What can hang from each mark:
Q_580: Q_92 Q_589
Q_419: Q_447 Q_580
Q_603: Q_92 Q_444 Q_795
Q_92: Q_447 Q_580 Q_603
Q_444: Q_603
Q_527: Q_589
Q_589: Q_527 Q_580

Each row was made from one small tree. Brackets hold a mark, then the marks that hang from it, in the order of their numbers. Every link used is in the known rows. Write each row's tree.
Known rows:
(Q_419 Q_447): [  2.6 -15.9  -4.1   2.7  -1.3  -3.9   1.6 -12.9  22.6  25.8  -0.1  -5.6
   2.2 -16.1   8.7  -2.7 -19.7 -12.3 -10.2   7.7   0.6]
(Q_444 (Q_603 (Q_92 Q_580))): [ -7.2  51.0  33.0  21.1   1.7 -19.3   5.6  13.7  12.3  22.6  10.0  -6.8
   7.1 -27.7  10.2 -15.5 -29.3   2.4  16.5  42.3  16.5]
(Q_580 (Q_92 Q_603) Q_589): [-29.5  -6.4  35.7 -23.7  23.7 -15.8  28.8  11.9   0.3  22.4  20.2  -5.7
  27.8 -35.8  59.3  31.1 -24.0 -10.6  -0.5 -21.0  -1.7]
(Q_527 (Q_589 (Q_580 Q_92))): [-16.8   1.7  31.2 -48.5 -18.0  20.4 -12.2   8.9  12.6 -19.8  45.4 -12.6
  33.8   6.7  -4.4  10.8  35.7 -11.9  34.7 -44.6  -8.3]
(Q_92 Q_447 Q_580 (Q_603 Q_444 Q_795)): [-48.7  11.9  52.2  34.6 -31.9 -37.3  31.8  14.8  -4.7  41.6  45.9 -15.9
  85.4 -17.1  27.0 -23.4 -37.0  20.8  12.9  -0.3   6.4]
(Q_580 (Q_92 Q_447) (Q_589 Q_527)): [-38.5 -16.8  -1.3 -41.7  -9.5   9.6  32.4  23.1  16.2  -0.9  30.1 -20.1
   6.0 -19.3  34.5  30.4 -39.8 -19.3  22.5 -23.4  22.0]
(Q_603 (Q_92 (Q_580 Q_589)) Q_444 Q_795): [-69.2  58.8  91.3 -31.7  -6.1 -41.1  41.5  58.5   3.2  19.1  25.2   3.1
  58.8 -27.4  20.4 -10.1 -45.7  67.0  63.1   5.6 -11.6]
(Q_527 Q_589): [  4.0  -6.7  16.0 -10.8  -1.3   8.4 -32.7   6.5  14.4 -10.3  28.2  -8.7
  10.3  18.0 -18.2 -15.8  13.9 -15.3  20.0 -10.3  -3.1]
(Q_527 (Q_589 Q_580)): [  3.6   4.3  26.3 -30.3 -18.0  12.7 -41.3  -8.1  14.3 -17.5  44.7 -10.4
  29.7  10.6 -22.2   3.1  30.7  -3.9  37.3 -30.2  -2.6]
(Q_580 (Q_92 Q_447 Q_603)): [-25.9 -16.5   2.3  26.5  -4.8  -3.5  39.5   0.3   4.2  29.1  27.2 -21.8
  27.1 -27.9  39.8   9.6 -25.0 -47.2 -27.0 -10.0  10.3]
(Q_444 (Q_603 (Q_92 Q_580) Q_795)): [-32.0  60.2  42.6  19.3   0.4 -33.4   6.9  39.4  20.6  36.3   7.8   2.5
  18.3 -12.7  10.9 -43.8 -31.4  19.7  20.7  31.1  -8.5]
(Q_580 (Q_92 (Q_603 Q_444)) (Q_589 Q_527)): [-71.9 -12.7  22.0 -32.5 -18.2  -6.2  62.2  16.7  -9.4  17.6  43.0  -8.0
  12.5  -8.8  72.8  46.1 -30.5   9.5  40.0  -9.8   1.6]
(Q_580 Q_92): [-21.5  -0.5   2.1 -17.4   2.7   6.9  31.1  15.5   0.7  -2.9   1.3  -2.8
   4.1  -4.8  13.8   7.2   4.8  -8.5  -3.0 -15.9  -4.1]
(Q_419 Q_447 (Q_580 Q_92 Q_589)): [-28.9 -11.4  50.5 -56.1  15.9 -14.0  22.6  32.8  50.0  10.0 -13.7 -10.6
  30.3 -52.4  33.4  10.8 -39.1  -2.1  -4.0   1.0   2.5]
(Q_444 Q_603): [  5.7  -1.0  -4.3  18.3  -1.2 -21.1 -13.7 -12.5   2.0  18.4   3.8   2.9
  -4.0   2.6   7.1 -12.7 -26.1 -21.5  -9.5  19.1  21.6]
(Q_589 Q_527 (Q_580 (Q_92 (Q_603 Q_444)))): [-64.2   2.2   6.5 -21.4 -47.0  14.9  66.8  -6.7 -14.7   9.9  50.4 -15.0
  12.3   3.2  49.8  48.1   8.6  10.7  45.9 -16.4 -12.4]
(Q_580 (Q_92 Q_447 (Q_603 Q_444 Q_795))): [-76.7  -3.9  32.8  21.6 -28.2 -28.1  71.8  22.8  -6.4  37.3  36.5 -11.6
  58.7  -2.4  41.9 -13.8 -41.1 -16.2  -7.5 -18.0  -6.6]
(Q_603 (Q_92 Q_580) Q_444 Q_795): [-62.0  60.2  65.1  -2.4 -19.8 -23.0  50.3  47.4   2.3  17.8  19.3  -0.4
  42.7  -7.0   4.2 -27.7 -17.6  56.7  48.1  18.4 -22.7]
(Q_527 (Q_589 (Q_580 (Q_92 Q_447)))): [-19.7 -10.0  27.3 -31.1 -26.6  16.7  -9.8   2.7  22.4 -12.7  60.0 -25.4
  50.3  -4.4 -14.2   6.1  12.8 -37.9  23.0 -46.8  13.5]
(Q_589 Q_580): [  1.0  10.0   9.5 -17.2 -15.2   5.4  -5.7 -16.1  -2.5  -4.9  16.3  -3.5
  18.0  -8.2  -6.2  15.1  19.9  13.0  19.1 -17.9  -2.6]
(Q_92 Q_447 Q_603): [ -5.1 -15.2   0.8  46.1  -5.8 -12.3   9.5 -18.1   3.2  30.4  27.4 -19.4
  20.3 -20.8  24.0   3.0 -27.3 -39.4 -28.6   4.5  15.7]

Which tree is each row?
[-62.2  -1.6  64.5 -18.9   9.3 -36.8  35.7  51.8  35.4  25.6  10.5 -15.9
  61.3 -42.5  51.1 -12.3 -47.9 -11.5 -17.2  -8.2 -13.4]
(Q_419 (Q_580 (Q_92 Q_447 (Q_603 Q_795)) Q_589))
[-33.3  -7.0 -21.1 -27.2 -43.7  30.6  33.9  -0.2  11.8 -10.6  39.7 -23.5
   4.4  -7.0  13.6  31.1   5.4 -14.7  28.1 -30.9   6.3]
(Q_589 Q_527 (Q_580 (Q_92 Q_447)))
[-36.8  -9.0  49.6 -41.3   6.1 -16.4  26.3  37.6  31.1 -12.3  -1.0 -18.7
  43.6 -46.5  19.8   5.9 -41.1 -16.4  -7.9  -7.2  23.6]
(Q_419 (Q_580 (Q_92 Q_447) Q_589))
[-55.3   4.4  31.5  20.3 -18.4 -32.7  39.4  12.2 -11.9  34.7  24.4   4.9
  36.3  12.3  30.6 -16.1 -22.1  17.9  11.3   1.4 -22.3]
(Q_92 (Q_603 Q_444 Q_795))
[-40.3 -13.0  56.3 -13.3  11.9 -25.5  32.3  28.6  27.7  13.7  12.1 -23.0
  49.8 -56.0  50.0  14.3 -45.6 -29.8 -20.1   1.0  16.0]
(Q_419 (Q_580 (Q_92 Q_447 Q_603) Q_589))
[-72.3  49.8  91.2 -15.2 -13.1 -45.3  45.9  50.0  10.1  23.7  38.0 -11.2
  78.1 -37.2  14.8 -17.5 -67.9  39.7  49.9   1.6  10.1]
(Q_603 (Q_92 Q_447 (Q_580 Q_589)) Q_444 Q_795)
[-50.0  -3.8  29.9 -40.6   5.4   2.2  40.3  36.7  31.4   0.0  10.4 -15.3
   1.6 -29.7  64.5  28.8 -17.0   1.8  17.1  12.3 -16.4]
(Q_419 (Q_580 (Q_92 Q_603) (Q_589 Q_527)))
[ -5.9   1.3  54.9  10.5  12.4 -29.2  -9.0   1.0  10.2  32.5  39.3 -26.4
  74.9 -62.4  40.8  13.8 -43.1  -0.1   5.8  -7.4  33.7]
(Q_92 Q_447 (Q_580 Q_589) Q_603)
[-65.6  -9.9   0.7  -1.3 -58.2  11.0  66.5 -12.9  -7.2  16.3  64.4 -29.1
  31.3  -8.5  45.1  42.6 -10.0 -15.0  31.4 -19.0  11.8]
(Q_589 Q_527 (Q_580 (Q_92 Q_447 (Q_603 Q_444))))
[-32.6  37.8  31.7 -20.2  -4.9   2.9  21.6  30.6  27.4   5.9  37.5 -28.8
  14.4 -47.4  23.2  16.0 -47.2  15.2  50.5  17.5  19.2]
(Q_603 (Q_92 Q_447 (Q_580 (Q_589 Q_527))))
[-53.9   2.2  36.5 -11.6 -32.3  -7.8  58.3 -12.3 -21.1  18.8  42.2  -6.8
  46.7 -14.2  38.0  39.4   7.3   5.1  21.4 -26.7  -2.5]
(Q_589 (Q_580 (Q_92 (Q_603 Q_444))))
[-49.4 -13.9  50.5  -4.2 -44.5  -2.5  27.0  -8.5  -1.2  12.0  82.9 -27.5
  72.8  -6.9  18.5  20.3  -6.3 -37.3  27.9 -36.1  18.9]
(Q_527 (Q_589 (Q_580 (Q_92 Q_447 (Q_603 Q_444)))))
[-39.3  -5.7   2.2 -58.4   1.9  11.7  27.5  29.2  10.3  -8.5  17.8  -3.3
 -10.9  -7.5  41.6  33.6 -17.2   7.9  35.6 -20.1  -4.5]
(Q_580 Q_92 (Q_589 Q_527))
[-49.0  -9.6  22.5 -50.1  -9.1   6.7  33.1  42.4  37.9 -18.7  10.6 -25.1
   9.2 -29.9  30.4  18.1 -35.6 -12.5  15.6   0.7  16.1]
(Q_419 (Q_580 (Q_92 Q_447) (Q_589 Q_527)))
[-65.3  51.4  62.2  15.8 -31.1 -29.2  53.8  45.6   5.9  23.9  31.1 -13.6
  58.9 -16.1  -3.3 -35.9 -45.1  31.1  34.2  13.7   0.2]
(Q_603 (Q_92 Q_447 Q_580) Q_444 Q_795)
[ -9.8   9.8  25.0 -41.3  -1.3   1.6  -9.8  18.5  15.4  -5.2  25.2 -10.4
  16.5 -24.5  23.5  22.4 -11.2  42.3  58.5  -4.9  10.7]
(Q_92 (Q_580 (Q_589 Q_527)))
[-75.2   3.6  35.8   1.1 -17.8 -27.3  67.6  27.0 -11.6  36.5  23.7   1.4
  38.2   9.1  49.6  -7.8 -17.6  10.2   8.7 -14.4 -28.6]
(Q_580 (Q_92 (Q_603 Q_444 Q_795)))
[-67.3 -11.6  10.5 -19.7  -6.7 -11.2  41.7  35.9  23.4  33.0  43.7 -16.0
  23.7 -16.5  65.1   6.2 -45.7 -12.9  13.3 -26.6 -16.9]
(Q_580 (Q_92 Q_447 (Q_603 Q_795)) (Q_589 Q_527))
[-71.3  33.4  36.6  17.3 -31.0 -24.8  61.7  37.1   3.0  22.0  22.8  -7.2
  25.8   4.9  -2.5 -30.5 -49.5   3.1  17.4  15.5  -6.9]
(Q_603 (Q_92 Q_447) Q_444 Q_795)
[-26.6   9.9  45.6  23.7 -17.1 -21.9  26.7  -2.7 -18.6  27.6  32.5 -10.7
  56.3 -22.4  30.0  10.9 -11.0  30.2  25.5   7.9  10.8]
(Q_92 Q_580 (Q_603 Q_444))
[-31.4 -20.2  30.3  -6.4  11.7 -20.6  31.3   8.4   7.6  27.8  34.1 -14.4
  45.1 -45.7  55.6  27.2 -47.6 -35.5 -13.7 -22.9  21.9]
(Q_580 (Q_92 Q_447 Q_603) Q_589)
[-70.9 -20.5  21.4 -14.8 -25.4  -8.4  69.2  10.1  -1.8  24.6  54.8 -22.7
  28.6 -19.6  65.6  40.7 -55.9 -17.1  26.0 -11.1  24.3]
(Q_580 (Q_92 Q_447 (Q_603 Q_444)) (Q_589 Q_527))
[-45.9  22.0  55.9  18.8 -20.7 -33.6  28.5  18.8 -10.6  39.3  29.9  -2.1
  68.2  -5.0  31.5 -19.7 -14.7  46.6  31.2  -0.9 -16.7]
(Q_92 Q_580 (Q_603 Q_444 Q_795))
[-68.8  43.5  39.8   1.4 -20.3 -23.1  60.7  42.6   0.1  17.1   9.9   7.1
  10.1  12.6   4.7 -24.3 -25.9  27.7  29.9  18.5 -28.9]
(Q_603 Q_92 Q_444 Q_795)
[-28.1   4.9 -19.1 -44.2 -30.6  32.1  31.8   5.9   6.7 -13.9  26.1  -9.9
 -12.9   5.6  19.8  34.8  28.3   7.8  39.9 -28.0 -15.9]
(Q_589 Q_527 (Q_580 Q_92))
[-83.0 -10.6  61.0 -11.3 -11.6 -45.0  62.7  30.0  -1.4  41.4  43.7  -8.1
  75.9 -18.1  57.8   3.4 -64.5  -5.6   9.0 -27.7   5.9]
(Q_580 (Q_92 Q_447 (Q_603 Q_444 Q_795)) Q_589)
[-45.3 -20.0   0.9 -15.1  -4.4   0.4  39.4  11.7  14.6  21.0  43.1 -24.0
   9.9 -30.8  64.2  34.5 -43.8 -30.5   6.7 -14.1  13.8]
(Q_580 (Q_92 Q_447 Q_603) (Q_589 Q_527))
[-34.9 -16.2  18.5  45.9 -27.4 -22.2  40.1 -16.6 -14.3  30.4  35.7 -17.4
  40.7 -12.6  24.2   7.4 -39.8 -22.5  -7.3   9.1  27.0]
(Q_92 Q_447 (Q_603 Q_444))
